Each row was made from one walk, in order. Every step used is in the known rows, and no mark comes twice. Write each row's walk.
In the rows, 128 means zero.
Known rows
lopoma/zeloge/kugu: [123 117  99 144  30 118 122 150 144 161 101  87 152 104 128 167 139  79
 130 127 125 147 123 143 174 112 119 119 137 127  98 135]
bizimo/temoma: [104 158  74 129 123 131 123 116 115 136 146 125 112 148 102 147 131  72
 139 119 159 125 147 137 154 143  65 137 126 151 120 135]
bizimo/zeloge/lopoma: [114 161  94 137  74 128 124 114 165 128 149 142 131 133 125 120 145 153
 121 116 132 134 143 123 101  97 116 134 135 155 152 139]
temoma/nuranu/gosik/lopoma/zeloge: [122 110 177 137 139 120 136 157 125 140 143 128 133  95 150 121 114 184
 125 137  82 135 156 112 118 148 144 151 133 125 104 142]
lopoma/temoma: [120 146 124 126 108 141 128 114 149 130 103 103 109 111 118 136 142 127
 114 124 149 121 123 153 150 145  81  93 117 142 120 121]
gosik/bizimo/kebu/lopoma/temoma: [150 125  77 135 156 165 120 101 138 139 121 117 111 143 107  47 143  46
 164 134 180 125  92 172  61 155 115 111  97 151 140 126]
bizimo/lelo/kugu: [ 93 157 145 102 152 140 111 129 126 119 121 156 147 151  98 136 125  17
 107 128 187 106 133 124 167 118 150 118  98 138 126 128]
gosik/lopoma/lelo: [103 141 166 117 133 130 120 153 129 146 141 160 134 128 113 144 125 140
 119 135 117 127 126 146 130 137 126 126  93 129 148 140]
kebu/lopoma/temoma/nuranu/gosik/bizimo: [158 114 158 136 181 131 123 109 139 123 142 108 104 117 115 115 133 151
 141 134 134 104 121 130  70 145 158 117 129 119 120 112]
lelo/kugu: [126 146 133 124 113 134  99 134 128 122 114 117 136 147  99 151 132  98
 101 119 161 130 130 129 184 128 118 114 106 146 130 132]
temoma/nuranu/lelo/kugu: [133 105 178 119 137 121 120 132 155 121 137 127 110 162 126 144 124 164
  78 123 153 120 149 110 152 126 153 139 117 113 126 111]
gosik/bizimo: [132 126 128 133 158 114 113 117 137 140 124 137 145 142 106 114 126  64
 154 133 164 137 118 169 155 154 102 113 121 141 160 137]
temoma/nuranu/gosik: [127 118 161 129 167 115 121 120 116 129 166 113  96 132 117 159 121 194
 117 130 128 127 149 123 146 135 111 134 153 129 125 123]
nuranu/gosik/bizimo: [146 111 140 133 174 114 120 119 123 114 137 125 134 135 113 118 119 110
 175 142 152 120 139 161 160 142 115 121 136 131 154 129]
kebu/lopoma/temoma/nuranu/gosik/kugu: [138 123 158 135 141 148 138 131 120 104 128  99 125 111 109 176 132 166
  80 129 130  96 129 101  76 121 184 139 118 122  85 122]
lopoma/zeloge/nuranu/gosik: [138 124  78 135  93 121 137 139 151 130 114  75 114  83 144 162 128 116
 147 125  94 134 175 126 150 117 101 139 157 115 118 122]
temoma/nuranu/lelo: [125 103 164 127 144 111 133 122 168 136 158 115  93 151 130 138 127 174
 104 132 151 125 146 138 127 144 113 141 139 117 131 118]
lopoma/temoma/nuranu/lelo/kugu: [138 109 184 116 122 139 134 125 159 115 108 119  99 139 143 131 133 189
  68 120 147 105 141 108 145 127 156 116 107 104 107  96]
gosik/lopoma/zeloge/nuranu: [127 134 100 131 103 118 137 158 161 153  96 136 147  95 152 136 129  86
 126 122  69 156 147 123 113 139 126 144 121 116 128 148]
lopoma/zeloge/nuranu: [124 138  67 133  75 121 129 138 163 157 101  85 123  93 137 156 135  75
 127 116 104 153 153 132 147 125  93 130 143 124 122 132]
zeloge/nuranu/temoma/kugu: [154 115 103 113 139 112 129 138 160 114 131 108  97 116  99 226 121 161
 114 123  89 143 109 116 120 100  72 129 128 131  96 123]
bizimo/zeloge/kugu: [116 144 102 141  51 130 130 129 128 129 124 117 148 156 120 152 150 126
 120 119 141 128 117 130 152  82 118 117 150 129 124 129]
nuranu/temoma/kugu: [135 118 133 119 135 123 124 135 151 108 147  98 104 119  81 199 119 156
 123 138 131 133  99 132 138 124  62 119 113 164  85 129]
lopoma/temoma/nuranu/gosik/kugu: [128 114 180 126 145 138 147 133  98 106 111 126 125 113 130 177 122 197
  73 125 126 104 137 105 144 117 165 129 127 114  92 118]
bizimo/zeloge/lopoma/gosik/kugu: [102 137  95 140  60 136 127 119 128 119 107 139 159 123 150 137 132 116
 106 127 117 134 131  88 137  62 183 156 138 128 146 137]
temoma/nuranu/gosik/bizimo/zeloge: [130 122 157 139 175 126 134 110 106 117 162 135 122 155 130  90 126 174
 142 129 143 114 141 121 128 117 137 132 161 123 154 118]
kebu/kugu: [117 145 121 128  73 122 123 134 102 149 147  86 140 134 120 155 137 107
 107 128 163 131  97 148 118 176  82 117 139 150 115 129]
bizimo/gosik/lopoma/zeloge/kugu: [123 142 127 133  94 121 143 142 129 148  96 168 151 118 188 119 126  98
 155 137 100 139 118 137 152 115 155 128 121 124 100 158]
lopoma/zeloge: [105 139 101 140  74 131 123 135 152 150 116  76 128  96 122 129 134  72
 137 131 147 141 143 151 167 146  82 120 132 155 113 138]
nuranu/gosik: [130 128 129 132 139 122 123 123 129 109 147  97 112 125 108 154 127 145
 148 138 145 118 150 148 162 134  89 125 141 143 129 128]
lopoma/gosik: [109 127 107 129 114 125 104 105 128 144 117  88 104 119 131 141 130  87
 143 141 136 144 124 136 185 125  97 119 146 132 143 127]
kebu/nuranu: [112 156  87 121 114 124 125 123 135 128 124  73 131 127  91 118 130  97
 123 110 165 144 119 136 126 171  91 103 141 145 138 129]
kebu/bizimo/temoma: [117 164  59 123 114 117 124 118  83 125 156 106 133 139 126 123 134  24
 128 122 173 127 128 140 105 190  83 134 143 149 126 132]
temoma/kugu: [129 129 134 124 145 117 114 154 141 118 137 116 140 128  85 170 135 112
 107 127 140 137 106 142 152 127  85 122 125 155 107 121]
lopoma/gosik/bizimo/temoma: [115 125  74 132 147 124 110  94  96 147 119 132 118 143 131 101 121  24
 182 137 146 137 130 129 181 133 111 138 138 120 149 127]
gosik/kugu: [111 135 132 132 119 130 129 143 118 119 109 128 160 139 100 177 127  85
  94 128 161 130 125 137 163 130 130 134 113 147 122 149]

Which walk is each row?
[146 119 164 125 125 116 127 113 152 130 147 143  93  94 143 151 129 252
 105 116  87 124 146 109  95 113 153 128 132 120 117 113] -> zeloge/lopoma/temoma/nuranu/gosik
[143 111 175 126 125 124 139 133 129 114 122 163 137 100 142 176 122 233
  72 117  92 117 141  94  99  95 204 146 117 113 102 125] -> zeloge/lopoma/temoma/nuranu/gosik/kugu
[134 116  68 107 139 148 133 128 120 105 146  75  98 138  73 106 112 137
 132 121 157 150  78 124  85 148  70 117 118 165  93 122] -> bizimo/kebu/nuranu/temoma/kugu
[147 101 157 142 132 112 133 123  97 127 144 148 147 163 138 126 131 180
 135 125 123 121 120 114 138  80 173 132 168  93 134 115] -> temoma/nuranu/gosik/bizimo/zeloge/kugu
[137 115 204 100 190 126 121 121 136 117 125 217 145 121 139 102 112 131
 112 121 125  95 137  91 103  91 250 127  97  93 129 104] -> zeloge/lopoma/temoma/nuranu/gosik/bizimo/lelo/kugu
[134 151  79 132 120 133 146 117 133 101 137 103 107 134 137 151 140 162
 136 117 111 115 169 114 127  92  98 138 170 115 147 117] -> bizimo/zeloge/nuranu/gosik
[118 149 112 139 134 135 129 112 130 124 128 132 147 158 116  81 138  86
 152 129 172 124 123 153 142 128 103 114 139 146 164 131] -> gosik/bizimo/zeloge
[132 114 195 125 189 111 127 143 117 126 160 160 120 132 130 143 115 218
 115 134  95 129 143 117 111 148 139 150 129 122 127 142] -> temoma/nuranu/gosik/lopoma
[133 147  80 133 139 122 135 114 142 130 113 144 141 154 132 102 141  83
 142 113 128 136 134 134 120 108 114 125 151 114 173 127] -> gosik/bizimo/zeloge/nuranu
[115 115 211 116 173 122 126 150 106 140 174 164 109 125 126 151 112 230
 109 134  90 116 146 116 114 128 160 143 117 106 136 126] -> temoma/nuranu/gosik/lopoma/lelo
[121 120  46 136 123 158  98  97 120 146 146  73  86 141 114  82 137  42
 164 145 157 144 108 138 101 129 104 141 129 152 142 131] -> bizimo/kebu/lopoma/gosik
[125 109 102 144  77 123 117 106 110 142  97 123 157 150 152 109 140  67
 164 136 128 137  98 123 179  72 161 117 162  96 153 119] -> lopoma/gosik/bizimo/zeloge/kugu
[145  99 175 132 200 105 118 116 111 133 156 141 123 141 119 126 116 159
 144 134 136 128 135 137 143 144 132 130 148 120 146 124] -> temoma/nuranu/gosik/bizimo
[131 133 141 121 131 135 130 143 146 115 106 113 130 103 102 160 143 137
  98 123 132 125 100 141 143 129  93  99 114 145  90 105] -> lopoma/temoma/kugu
[168  86 139 125 123 133 136 116  85 153 160 162 119 128 168  63 123 205
 125 122 117 131  92 124  28 150 171 138 130 117 125 104] -> zeloge/lopoma/temoma/nuranu/gosik/bizimo/kebu/kugu
[143 136  81 129 126 129 146  95 153 119 121 125 103 145 131 134 126 132
 155 125 121 129 126 126 109 104  89 122 139 121 152 133] -> gosik/bizimo/zeloge/nuranu/temoma
[146 105  83 124 135 125 132 110 137 110 115 113 111 123 140 149 122 120
 156 134  83 140  98  92 134  70 119 131 153 105 131 108] -> lopoma/gosik/bizimo/zeloge/nuranu/temoma/kugu
[104 118 120 133 108 132 119 124 103 128  93 108 146 124 128 168 122  66
 110 141 140 136 120 120 192 110 146 138 131 127 129 138] -> lopoma/gosik/kugu
[116 125 113 107 152 156 140 147  81 119 156 126 114 137 108  55 111 156
 152 127 132 127 127 131  80 156 142 133 110 123 148 122] -> bizimo/kebu/nuranu/gosik/lopoma/lelo
[132 139 144 134 121 128 132  99 156 145 128 178 128 127 153  76 141 193
 108 107 113 129 119 112  71 102 168 117 130 123 150 117] -> gosik/bizimo/zeloge/lopoma/temoma/nuranu
[110 136 135 139  97 129 129 157 151 147 111 124 156  97 137 112 127  88
 134 136 111 145 136 142 131 160 113 133 109 150 119 156] -> gosik/lopoma/zeloge
[129 132  67 134 129 125 123  96 128 138  99 123 126 138 162  99 136  61
 161 126 108 143 131 114 151  90 134 129 170  93 181 116] -> lopoma/gosik/bizimo/zeloge/nuranu
[121 139  86 131 157 122 120 112 107 140 133 151 135 158 104 109 124  40
 167 124 167 129 134 151 152 152  93 134 121 140 141 134] -> gosik/bizimo/temoma
[137 129 169 125 150 138 146 137 136 100 111 141 127 101 141 127 127 188
 136 138 104 105 138 138 119 150 124 117 108 127 118 129] -> nuranu/gosik/lopoma/temoma
[117 161 181 115 197 134 147 102 121 139 119 199  90 130 185  97 123 201
 110 126 106 121 118 124 108 150 139 113 112 127 114 138] -> bizimo/gosik/lopoma/temoma/nuranu
[120 171 147 117 174 144 150 102 133 117  99 187 101 123 177  93 128 151
 141 135 123 113 120 149 126 152 115 103 100 140 124 142] -> bizimo/gosik/lopoma/temoma
[134 122 103 127  92 124 149 142 173 141 104 116 110  87 149 163 113 139
 139 132  60 148 139 117  99 134 100 141 110 126 106 158] -> gosik/lopoma/zeloge/nuranu/temoma
[130 144 107 141 111 119 124 110 163 132 138 170 160 144 128  85 137 116
 151 119 138 136 127 136  98 104 139 130 130 144 176 137] -> gosik/bizimo/zeloge/lopoma
[125 108 118 133 148 115 102 101 125 147 109 117 130 129 136 106 122  53
 171 146 144 146 112 150 185 133 122 117 141 121 168 126] -> lopoma/gosik/bizimo
[106 164 125 120  47 149 109 136 139 126 144 153 137 139 117 132 139 159
  91 106 130 116 144  94 132  63 173 128 101 133 151 116] -> bizimo/zeloge/lopoma/lelo/kugu
[126 117 228 111 164 133 113 160  90 125 154 173 125 138 119 155 109 218
  82 125  94 110 146  87 142 113 196 143  95 102 126 120] -> temoma/nuranu/gosik/lopoma/lelo/kugu
[140 150 119 125 131 148 168 132 139  90 102 147 122 111 166 121 141 198
 124 118  66 104 156 104  84 102 133 130 135 100 133 117] -> bizimo/zeloge/nuranu/gosik/lopoma/temoma
[150  89 137 128 160 131 127 124  49 149 178 131 120 166 140  71 116 141
 137 135 157 132  93 138  82 175 131 144 148 127 130 114] -> temoma/nuranu/gosik/bizimo/kebu/kugu
[124 143 159 124 138 139 137 134 148 127  96 152 137 112 134 120 135 143
 113 129 113 126 116 147 114 159 114 108  95 136 123 138] -> gosik/lopoma/temoma
[126 115 135 141  54 115 126 171 144 159  96 134 181 107 141 147 132  94
 129 131  89 150 117 134 141 122 152 134 115 120 101 153] -> gosik/lopoma/zeloge/kugu
[140 101 146 143  69 115 137 174 133 131 108 123 168  96 149 154 124 135
 149 141  80 131 139 127 145 114 160 141 129 110  98 143] -> nuranu/gosik/lopoma/zeloge/kugu
[125 128 126 100 144 166 124 159  68 104 133 135 131 148 104  57 108 146
 125 117 135 121 126 103 105 140 183 132  87 117 141 115] -> bizimo/kebu/nuranu/gosik/lopoma/lelo/kugu
[130 132 116 112 102 131 131 133 157  92 109  73 134 150 105 104 125 108
 108 115 181 118 138 113 140 152 146 119 119 118 136 107] -> kebu/nuranu/lelo/kugu
[140  89 180 141  94 107 133 172 120 151 128 137 158 102 157 158 120 186
 118 132  61 141 135 105 127 112 182 152 140  97  89 140] -> temoma/nuranu/gosik/lopoma/zeloge/kugu
[131 134 122 142 149 134 140 112 119  99 141 120 140 149 122  88 131 122
 173 137 162 107 146 143 146 121 113 123 150 135 160 122] -> nuranu/gosik/bizimo/zeloge
[131 126  81 152  25 127 112 149 164 158 117  59 148 103 106 168 150  50
 136 130 131 137 114 137 112 109 135 128 132 136  88 140] -> kebu/lopoma/zeloge/kugu
[149  96 104 132 187 139 123 112  97 122 145 139 115 158 115  61 116  96
 188 143 168 131 128 170 140 143 104 132 127 142 161 128] -> nuranu/gosik/bizimo/kebu
[126 173 126 115 180 111 138 116  95 111 141 173 142 137 185  82 123  75
 142 141 144 128 106 152  90 198 130 122 127 149 146 157] -> kebu/bizimo/gosik/lopoma
[135 131 175 118 158 133 134 167 145 113 104 163 157 104 113 145 135 151
  96 128  97 126  95 133 108 138 124 112  92 139  95 122] -> gosik/lopoma/temoma/kugu
[131 138 138 120 180 107 133 141  58 114 184 158 137 137 153 115 115 136
 117 126 108 120 141 101  62 192 145 168 143 118 117 135] -> kebu/bizimo/temoma/nuranu/gosik/lopoma
